Each row was made from one small tree. Brackets hold a mark, then the marks that hang from it, in the order of their numbers. Every link used is in the known rows. Write each row's tree.
Known rows:
[j_895 [j_474 j_7 j_28 j_146 [j_148 j_575]]]: -0.50  +0.23  +2.60  +2.42  -2.58  +0.50  -1.56  -4.13  -0.61  +1.11  +1.62  +0.73  -1.61  -1.34  +0.15  +1.11  +0.69  +0.43  +0.15  +0.76  +1.50  -3.25
[j_101 [j_575 [j_148 [j_474 j_146 j_895]]]]: -0.53  +0.07  +2.07  -0.45  +1.35  +7.63  -3.36  +4.20  +0.48  +0.21  +1.31  -0.38  +1.12  -1.56  +2.03  -1.57  -1.31  -0.31  +1.12  +0.89  -1.50  +1.12
[j_148 j_176]: +0.72  +0.49  -2.38  -0.19  +1.43  +0.79  +2.24  -0.03  -0.73  -2.44  -1.54  -0.28  +0.58  +0.99  -3.36  -0.75  -0.56  -0.66  -1.15  -0.74  -1.02  -0.37
[j_176 [j_148 j_474 [j_575 j_101]] j_227]: -0.48  -0.60  -0.62  -1.47  +0.90  -2.83  +0.46  +0.88  +0.21  -0.22  +0.57  +0.17  -0.23  +0.00  +2.56  -0.78  +0.12  -0.14  -0.89  -0.58  +0.52  +0.56
[j_101 [j_575 j_148]]: +0.29  +0.35  -1.25  -0.59  +1.97  +8.43  -1.59  +3.05  -1.53  -1.43  +0.27  -0.32  +2.93  -1.47  +0.13  -2.58  +0.28  -0.36  -0.68  -1.99  -3.49  +0.64
[j_101 [j_575 [j_148 j_176 [j_474 j_895]]]]: +0.28  +0.16  -0.27  -0.98  +1.39  +5.43  -2.25  +3.43  -0.33  -1.70  +0.07  -0.74  +2.08  -0.88  -0.96  -1.62  -0.89  -1.29  +1.03  -0.51  -1.47  +3.16
[j_227 j_176]: +0.26  -0.11  -2.91  -1.44  +2.72  +0.90  +1.59  +1.08  +0.67  -0.42  -1.67  -0.16  +1.43  +1.33  -0.72  -0.63  -0.17  +0.99  -1.50  -0.80  -1.78  -1.62
[j_146 [j_474 j_7 j_28 j_148 j_895]]: -0.34  +0.16  +3.23  +2.77  -3.28  +0.43  +0.21  -0.73  +0.36  +2.47  +0.21  +0.27  -2.03  -0.76  +0.43  +2.50  +1.19  +1.62  +1.63  -0.71  -0.11  +0.07
[j_101 j_575]: +0.36  +0.16  -1.66  -1.43  +2.72  +4.81  +0.13  +2.61  +1.10  -1.75  -0.02  -0.13  +1.70  -0.58  +0.42  -1.38  +0.28  -0.05  -1.50  -1.44  -2.34  +0.38
[j_148 j_575]: +0.34  +0.10  -1.97  -1.51  +0.69  +1.47  -0.03  -0.07  +1.24  -1.62  +0.74  -0.13  +0.48  +2.01  -0.44  -0.69  -0.28  -0.32  -1.71  -1.47  -1.25  -0.16
[j_101 [j_575 [j_148 [j_176 j_227] [j_474 j_28]]]]: -0.16  +0.12  -0.98  +0.30  +0.20  +5.06  -2.36  +0.40  -3.08  -2.04  -0.82  -0.06  +4.86  -4.13  -0.74  -3.14  +0.87  -1.58  -0.07  +2.23  -2.81  +1.20
[j_227 [j_176 [j_148 [j_474 j_7 j_28 j_895]]]]: -0.43  -0.56  +0.80  +0.40  +3.10  -3.37  -0.78  -0.15  +1.94  +2.96  +0.50  +0.85  -2.09  -0.71  +2.20  +1.32  +1.19  +1.34  +0.72  +2.59  +1.50  -0.23
[j_474 j_7 [j_148 j_176] j_895]: +0.75  +0.64  +0.58  +1.53  -2.13  -2.27  +1.64  -1.17  -1.36  -0.29  -0.58  -0.32  -0.80  +2.06  -1.58  +2.78  +0.03  +1.94  +0.99  -1.70  +1.97  +0.80
[j_227 [j_176 [j_148 [j_474 j_28 j_146 j_895]]]]: -1.53  -0.51  +0.62  +1.61  +3.31  -2.38  -0.38  +0.68  +1.53  +2.11  -0.19  +0.89  -1.72  -1.47  +2.33  +0.77  -0.57  +1.13  +1.06  +4.30  +1.12  -1.98
[j_148 [j_474 j_28 j_895] j_575]: -0.38  +0.04  +1.15  -1.12  +0.20  +0.62  -1.95  +0.00  +2.95  -0.22  +1.88  +0.04  -1.44  +0.57  +1.57  -0.28  +0.00  -0.10  -0.66  +1.40  +0.15  +0.82
[j_176 [j_148 j_474] j_227]: -0.89  -0.52  +0.46  -2.26  +2.42  -3.43  +0.19  +1.40  +0.49  -1.45  -1.28  -0.09  +2.29  -0.28  +2.45  -1.12  +0.37  +0.02  -0.18  -0.41  +0.37  +0.47
[j_227 [j_176 [j_148 j_474 j_575]]]: -0.55  -0.90  -3.29  -2.68  +3.08  -3.39  -0.74  +0.21  +3.15  +0.50  -0.05  +0.44  +0.88  +1.02  +1.19  -0.53  -0.04  -1.42  -0.61  +0.19  +0.36  +0.36
[j_895 [j_474 j_28 j_146 [j_148 j_176 j_575]]]: -0.71  +0.31  -0.02  +3.14  -2.50  -0.47  +0.17  -3.92  -1.74  -1.72  -0.38  +0.44  -0.45  -1.39  -2.84  +0.38  -0.56  -0.84  +0.57  +1.17  +1.19  -3.01
[j_146 j_474]: +0.00  -0.13  -0.36  -0.99  +0.54  +2.40  +1.10  +2.09  +1.66  -0.28  -1.22  -0.32  +0.10  +0.08  -1.49  -0.80  -0.36  -1.21  -0.18  -2.10  -2.84  -0.19
[j_575 j_101 [j_148 [j_176 j_227] [j_474 j_28]]]: +0.25  +0.36  -0.06  +1.56  -0.75  +3.75  +0.25  -0.17  -4.68  -0.37  -0.92  -0.28  +0.71  -3.29  -1.36  -2.83  +0.49  -0.45  -0.14  +2.00  -1.79  -0.66
[j_474 j_7 j_146 j_148]: +0.07  +0.65  +1.62  +1.53  -1.63  +0.66  +0.61  -1.41  -0.65  +1.56  +0.41  +0.13  -0.74  +0.11  +0.67  +1.36  +0.34  +1.44  +0.23  -0.08  +1.24  -2.08
[j_176 [j_148 [j_474 j_7] j_575] j_227]: -0.22  -0.66  +0.30  -1.90  +0.25  -4.68  -1.64  -1.22  +1.16  +0.11  +1.13  +0.47  +1.54  +0.56  +2.48  +0.22  +0.95  -0.40  -0.38  -0.14  +0.99  +1.19
[j_148 j_474]: +0.13  +0.12  +0.31  -3.43  +2.26  +1.31  -0.31  +1.92  +2.56  -0.58  -0.29  -0.53  +0.14  +0.34  +0.48  -1.92  +0.16  -1.10  -1.15  -0.49  -0.33  +0.36

Write each row's tree:
-0.79  -0.78  -0.61  -2.07  +4.05  -3.44  +0.32  +2.73  +2.51  +0.60  -1.02  +0.03  -0.26  +1.40  +2.04  +0.59  -0.57  +0.84  +0.60  +0.02  +0.96  +0.59 -> [j_227 [j_176 [j_148 [j_474 j_895]]]]
-0.19  +0.42  +4.04  +1.16  +0.59  +1.46  -1.63  -0.41  +1.78  +2.61  +1.98  +0.41  -3.37  -1.18  +1.59  +0.67  +0.10  +0.93  +0.42  +4.08  +1.09  -1.21 -> [j_148 [j_474 j_7 j_28 j_146 j_895]]
+0.21  +0.05  +1.38  +0.27  -2.49  +0.27  +0.74  -0.30  +0.81  +1.88  -0.56  -0.16  -0.35  +0.01  -0.50  +1.15  +1.05  -0.23  +0.94  -2.83  -0.67  +0.09 -> [j_146 [j_474 j_7 j_148]]
+0.26  -0.18  -2.06  -2.58  -0.93  -2.68  -0.29  -1.07  +0.62  -2.87  -0.81  -0.45  +3.20  +1.31  -1.36  -1.05  -0.62  -1.77  -1.02  +0.27  -0.46  +1.33 -> [j_148 [j_176 j_227] j_474 j_575]
-0.20  +0.22  -0.11  +0.89  -2.79  -3.52  +2.52  +0.01  -2.76  -3.20  -2.64  -0.81  +2.86  +2.30  -0.52  +2.11  -0.58  +2.68  +0.99  -1.98  +0.92  +0.76 -> [j_474 [j_148 [j_176 j_227]] j_895]
+0.60  +0.17  -0.52  -0.44  -0.52  +3.18  +0.67  +1.42  -3.91  -0.99  -1.33  -0.84  +1.58  -1.16  -1.49  -2.61  -0.37  -0.83  -0.11  -0.27  -1.52  +0.39 -> [j_575 j_101 [j_148 [j_176 j_227] j_474]]
-1.23  -0.54  -0.26  -0.61  +0.74  -3.38  -1.47  -1.34  +0.54  -1.04  +0.43  +0.64  +1.67  -1.36  +2.44  -1.14  +1.02  -0.54  -0.67  +1.72  +0.04  +0.10 -> [j_176 [j_148 [j_474 j_28] j_575] j_227]
-0.01  +0.67  +2.78  +3.15  +0.33  +2.36  -0.25  -1.06  -0.31  +1.86  +1.56  +0.71  -3.15  -0.69  +0.43  +1.53  -0.03  +2.43  +0.05  +2.96  +0.29  -2.45 -> [j_474 j_7 j_28 j_146 j_895]
+1.11  +0.11  -1.30  +2.36  -4.59  -0.03  +1.84  -2.16  -0.64  +2.12  +0.43  +0.14  -2.62  +0.22  -3.26  +1.83  +0.18  -1.47  +0.87  -2.28  +0.03  +0.36 -> [j_146 [j_474 j_7 [j_148 j_176 [j_575 j_101]]]]
+0.95  +0.17  -2.32  -1.19  +0.24  +0.59  +0.81  +0.00  +0.96  -0.36  +0.68  -0.32  -2.22  +0.69  -2.22  -1.32  -0.73  -2.32  -1.32  +0.02  +0.12  +0.80 -> [j_148 j_176 j_474 [j_575 j_101]]
+0.86  +0.10  +0.02  -1.75  -0.22  -2.51  +0.29  -0.95  -0.19  -0.98  -1.19  -0.35  +2.11  +0.20  -1.40  -0.42  +0.39  -0.72  -0.42  +0.67  +0.25  +0.85 -> [j_148 [j_176 j_227] [j_474 j_7]]
+0.68  -0.11  -2.06  -1.48  -1.04  -1.25  +1.06  -0.38  -0.27  -1.46  -0.26  -0.45  +0.43  +0.58  -1.30  -1.00  -0.60  -1.24  -1.32  +0.16  -0.36  +0.79 -> [j_148 [j_176 j_227] j_474 [j_575 j_101]]
-0.13  -0.85  -3.11  -1.60  +2.91  -2.01  +0.62  +1.06  +2.35  +1.79  +0.51  +0.43  -1.97  +0.46  +1.39  -0.64  -0.13  -0.94  -0.91  +0.00  +0.44  -0.33 -> [j_227 [j_176 [j_148 j_474 [j_575 j_101]]]]
+0.61  +0.47  +3.65  +1.41  -0.01  +5.66  -1.88  +1.12  -1.63  +3.43  +2.31  +0.01  -4.08  -1.93  +1.36  -0.95  +1.03  +1.17  +0.53  +1.17  -0.25  +0.11 -> [j_575 j_101 [j_148 [j_474 j_7 j_28 j_895]]]
-0.85  -0.36  +3.69  +0.11  +0.89  -4.14  -0.70  +0.73  +0.35  +1.14  +0.42  +0.38  -0.37  +0.06  +3.33  +1.74  -0.48  +1.78  +1.49  +1.88  +1.93  -0.09 -> [j_176 [j_148 [j_474 j_7 j_146 j_895]] j_227]
-0.06  +0.93  +1.91  +5.02  -2.73  -0.62  +0.94  -3.19  -2.60  +1.27  +0.24  +0.46  -2.30  -0.67  -1.32  +2.86  +0.03  +2.12  +1.47  +2.65  +2.04  -1.87 -> [j_474 j_7 j_28 j_146 [j_148 j_176] j_895]
-0.13  -0.24  +2.49  -1.20  +2.63  -2.78  -0.66  +1.58  +2.28  +1.34  +1.10  +0.16  -2.37  +0.93  +2.19  +1.09  +0.38  +0.64  +0.80  -0.44  +2.14  +1.60 -> [j_176 [j_148 [j_474 j_7 j_895]]]
-0.60  -0.14  +3.32  +0.37  +2.31  -2.29  -0.93  +1.12  +1.99  +2.16  +1.47  +0.46  -3.03  +0.07  +2.29  +1.45  -0.58  +0.59  +1.51  +1.72  +2.47  -0.06 -> [j_176 [j_148 [j_474 j_7 j_146 j_895]]]
-0.01  -0.63  -4.18  +0.61  +2.70  -1.25  +1.95  +0.45  +0.06  +1.08  +0.19  +0.73  -1.73  +0.95  +0.39  +0.30  -0.23  +0.65  -1.12  -1.12  -0.47  -1.41 -> [j_227 [j_176 [j_148 [j_575 j_101]]]]
-0.42  +0.23  -1.79  +1.94  -4.15  -2.82  +1.15  -2.92  -2.72  -2.38  -1.23  -0.04  +3.41  +1.10  -1.22  +1.24  -1.13  +0.50  +0.30  +0.25  +0.41  -1.27 -> [j_474 j_146 [j_148 [j_176 j_227] j_575]]
+0.32  -0.34  -1.04  +1.18  -5.97  -3.49  +0.58  -3.17  -1.28  -0.28  -1.20  -0.02  +2.79  +0.92  -2.40  +2.17  +0.29  -0.79  +1.03  -2.15  -0.67  +1.13 -> [j_146 [j_474 j_7 [j_148 [j_176 j_227] j_575]]]
-0.30  -0.36  -0.98  -0.43  -3.21  -3.59  +1.01  -2.32  -2.52  -4.23  -2.17  -0.58  +3.78  +1.35  -2.01  +0.60  -0.47  -0.05  +0.04  -3.09  +0.76  -0.33 -> [j_895 [j_474 [j_148 [j_176 j_227] j_575]]]
+0.47  +0.07  +1.07  +2.08  -3.60  -1.80  +1.57  -0.46  -0.28  +0.88  -1.21  -0.31  -0.94  +1.30  -2.61  +3.04  -0.22  +0.20  +2.29  -2.36  +0.52  +1.43 -> [j_146 [j_474 j_7 [j_148 j_176] j_895]]
+0.93  +0.49  -1.89  +0.78  -3.10  -2.10  +0.61  -3.47  -0.56  -0.39  +0.50  -0.01  +0.32  +1.89  -2.26  +1.61  +0.52  -0.33  -0.07  -1.50  +1.41  +0.49 -> [j_474 j_7 [j_148 j_176 j_575]]
+0.58  -0.05  -0.64  -2.36  +0.74  +1.99  -0.04  +1.29  +2.45  +0.61  +1.58  -0.37  -2.38  +0.72  +0.74  -1.55  -0.15  -1.40  -1.84  -0.64  -0.15  +0.30 -> [j_148 j_474 [j_575 j_101]]
+0.45  +0.35  +0.81  -1.44  +1.34  +6.24  -0.46  +2.98  -1.13  +1.09  +0.52  -0.72  -1.41  -1.05  +0.39  -3.19  +0.09  -0.79  -0.53  -1.07  -1.49  +0.04 -> [j_575 j_101 [j_148 j_474]]
